Known rows, with every step that occurs:
seze -> zukefam -> zisa -> mitari: [-0.22 -1.00  1.03 -1.72 -1.58 -2.23  0.49 -1.64  1.73  1.13 -3.03 -1.34
 -0.16  1.95 -0.44  1.30  1.45  3.70]
zisa -> bitodiz -> leziro: [ 2.32  0.79 -2.20 -0.07 -1.83  0.02  0.76  0.10  1.67  0.02  0.80  0.05
  0.96 -0.42 -2.62 -2.15  1.69  2.72]
seze -> mitari -> leziro: [-0.57  0.90 -2.77 -2.71 -1.21  0.10 -0.23 -1.91 -1.58 -1.43 -1.64  1.11
  0.03  1.97  0.77  1.16 -1.00  1.18]
zukefam -> zisa -> bitodiz: [ 0.72 -0.28  0.71 -0.52 -2.55 -1.21  0.87 -0.41  1.60  1.28 -3.07 -0.41
  0.01  2.67 -2.52 -2.46  0.92  1.59]
bitodiz -> seze -> mitari -> leziro -> zukefam -> zisa: [-1.06 -1.34 -1.79 -1.55 -0.65 -2.12 -0.64 -1.07  0.15 -0.07 -2.63  0.51
 -0.45  3.98  0.15 -0.43  0.05  0.72]
zukefam -> zisa -> bitodiz -> leziro -> mitari: [ 1.08  0.27  0.62 -1.06 -1.59 -1.83  1.34 -0.77  2.06  0.53 -0.09 -0.75
  2.26  2.69 -1.81 -2.78  1.58  2.14]
mitari -> leziro -> zukefam -> zisa -> bitodiz: [ 0.79  0.00 -0.13 -0.79 -2.54 -1.13  0.27 -0.78  0.73  1.39 -3.17  0.61
 -0.42  3.20 -2.61 -1.57  0.29  0.98]
mitari -> leziro -> bitodiz -> seze -> zukefam -> zisa: [-0.41 -0.42 -1.58 -0.95 -1.21 -4.24  1.74 -0.32  1.00  0.17 -2.57 -0.92
 -0.45  5.09 -0.30 -1.71  0.25  0.32]
bitodiz -> zisa -> mitari -> leziro: [-0.38  0.90 -0.35 -2.89 -2.02  0.75  0.05 -1.02 -0.94 -0.34 -2.69  1.12
 -0.37  2.14 -0.64  1.24  1.17  1.87]
bitodiz -> seze: [ 0.01 -0.45 -0.55  0.19  0.53 -1.06 -0.02 -1.08  0.40  0.91  1.24 -0.64
 -0.55  3.82 -0.63 -1.26  0.06 -0.22]
leziro -> bitodiz: [ 2.00  0.79 -1.20 -0.86  0.18 -0.74 -0.95 -1.71 -1.05  1.91  0.61  1.97
 -0.73  0.81 -1.12  0.46 -1.03 -0.02]
leziro -> bitodiz -> seze -> zukefam -> zisa -> mitari: [-0.25 -1.28  0.42 -1.10 -1.18 -2.04  0.32 -1.80  1.67  1.94 -1.98 -0.93
 -0.61  2.89 -1.53  0.66  1.21  3.27]
bitodiz -> seze -> mitari -> leziro: [-1.11  0.37 -3.06 -2.04 -0.85  0.14 -0.14 -1.90 -1.27 -1.09 -0.74  0.76
 -0.23  3.40  0.09  0.30 -0.91  0.77]
zisa -> mitari -> leziro -> bitodiz -> seze: [ 0.13  0.28 -1.67 -0.19  0.10  0.14 -0.54 -1.53 -0.63  1.71  1.45  1.01
 -1.08  4.09 -2.39 -0.49 -0.49  0.00]
seze -> zukefam: [ 1.56  0.79 -1.02 -1.27 -0.75 -4.28  1.68 -1.82  0.30  0.52 -1.24 -0.96
 -0.49  2.38  1.15  0.99 -0.61  0.36]
zisa -> bitodiz: [ 1.68  0.62  0.49 -0.43 -2.04 -0.29  0.46 -1.30  0.66  1.74 -1.33  0.19
 -0.25  1.70 -2.48 -1.21  0.14  1.10]
zukefam -> zisa -> mitari -> leziro -> bitodiz: [ 0.80  1.17 -1.43 -1.80 -1.09  0.06 -0.77 -1.37 -1.23  1.18 -1.14  2.12
 -0.62  1.74 -1.79  1.02 -0.56  1.15]
mitari -> leziro -> bitodiz: [ 1.54  1.99 -2.17 -1.56 -0.55 -0.19 -0.66 -1.29 -2.06  0.83 -0.11  2.58
 -0.67  1.61 -1.13  0.75 -1.45 -0.44]
seze -> zukefam -> zisa -> bitodiz -> leziro: [ 1.78  0.22 -2.37 -0.15 -2.38 -1.73  1.71  0.48  2.50 -0.21 -0.62 -0.71
  0.97  0.76 -2.47 -2.83  2.06  2.99]

Rows:
[ 0.39 -1.31  0.83 -1.99 -0.98  0.66 -0.71 -2.15  0.45  2.51 -1.57  1.28
 -1.05  0.96 -2.13  0.96  2.21  3.04]	leziro -> bitodiz -> zisa -> mitari
[-0.27 -0.67 -0.81  0.36 -1.18 -0.96  0.36 -0.75  0.91  1.54 -0.67 -0.17
 -0.82  5.53 -2.94 -2.66  0.30  0.01]	mitari -> leziro -> zukefam -> zisa -> bitodiz -> seze
[ 0.13 -1.35  0.33 -1.39 -1.02 -0.67 -1.03 -1.41  1.57  1.18 -1.80 -0.16
  0.04  0.70 -1.10  1.33  1.82  4.04]	bitodiz -> leziro -> zukefam -> zisa -> mitari
[ 0.02 -0.59 -0.36 -1.41 -1.36 -4.71  1.71 -0.35  1.46 -0.20 -3.53 -1.51
  0.04  3.31  1.01 -0.96  0.67  1.14]	seze -> zukefam -> zisa
[-1.27 -2.58 -2.11 -0.60 -0.61 -0.44 -0.06 -2.71  1.22  1.11 -0.60 -0.39
 -0.47  3.73 -1.80 -1.82  0.17  2.22]	zukefam -> zisa -> bitodiz -> seze -> mitari
[-0.45 -1.13  1.60 -1.67 -1.35 -0.70 -0.44 -1.32  1.49  0.97 -2.69 -0.84
  0.10  1.21 -0.67  1.05  1.70  3.82]	zukefam -> zisa -> mitari
[-0.03 -1.25 -0.37  0.70 -0.79 -1.23  0.24 -0.97  1.40  2.08 -0.31 -0.45
 -0.85  5.12 -2.97 -2.79  0.52  0.23]	leziro -> zukefam -> zisa -> bitodiz -> seze
[ 0.94 -0.19  0.20 -0.57 -2.82 -2.74  1.82 -0.74  1.87  1.41 -3.37 -0.93
 -0.24  3.38 -2.30 -2.25  0.68  1.49]	seze -> zukefam -> zisa -> bitodiz
[ 0.96  0.78 -1.05 -1.95 -0.41 -0.29 -1.81 -2.41 -1.57  1.04 -0.95  2.01
 -0.91  1.63 -0.11  3.26 -0.93  0.70]	zisa -> mitari -> leziro -> zukefam
[-0.21 -1.03 -1.09 -0.61 -0.84 -4.52  1.62 -0.55  1.48  0.68 -2.26 -1.24
 -0.52  4.67 -0.29 -1.84  0.48  0.55]	leziro -> bitodiz -> seze -> zukefam -> zisa
[ 0.66  0.18 -1.01 -2.23 -0.62 -0.20 -1.56 -2.25 -1.43  1.20 -1.57  2.30
 -1.18  2.04 -0.38  2.61 -0.08  0.70]	bitodiz -> zisa -> mitari -> leziro -> zukefam
[ 1.26  0.34  0.29 -1.10 -1.78 -2.88  1.98 -1.02  2.23  0.58 -0.29 -1.11
  2.10  3.21 -1.67 -2.63  1.41  2.07]	seze -> zukefam -> zisa -> bitodiz -> leziro -> mitari
[ 0.04  1.75 -0.41 -2.45 -1.73  0.63 -0.29 -1.26 -1.10 -0.51 -1.81  0.74
 -0.02  1.58 -0.21  2.17 -0.02  1.87]	zisa -> mitari -> leziro
[-0.49  1.17 -0.66 -2.59 -2.31 -1.11  0.67 -0.89 -0.30 -0.70 -3.28 -0.07
 -0.01  2.75 -0.07  1.46  0.36  2.17]	seze -> zukefam -> zisa -> mitari -> leziro
[-0.85  0.84 -0.86 -2.09 -2.03 -1.07  0.76 -0.87 -0.08 -0.50 -2.68 -0.29
 -0.19  3.77 -0.55  0.85  0.44  1.89]	bitodiz -> seze -> zukefam -> zisa -> mitari -> leziro
[ 0.04 -0.86 -2.08 -2.54 -0.93  0.04 -0.01 -1.46 -1.08  0.98 -2.00  2.71
 -1.24  2.45 -1.38 -1.15  1.34  0.46]	seze -> mitari -> leziro -> bitodiz -> zisa
[ 0.55 -0.19 -1.39 -2.30 -1.01 -0.19  0.16 -0.77 -1.11  1.01 -1.99  2.61
 -1.20  2.50 -1.40 -1.24  1.45 -0.11]	mitari -> leziro -> bitodiz -> zisa
[-1.37 -0.05 -2.79 -1.82 -1.65  0.01  0.33 -1.49 -0.51 -0.79 -1.89  0.51
 -0.20  4.13 -1.01 -0.91 -0.41  1.20]	zukefam -> zisa -> bitodiz -> seze -> mitari -> leziro
[ 2.58  0.12 -2.27 -0.22 -0.52 -0.71 -1.10 -1.44  0.39  1.41  0.92  1.51
 -0.23  0.26 -1.79  0.26  0.27  1.28]	zisa -> bitodiz -> leziro -> zukefam
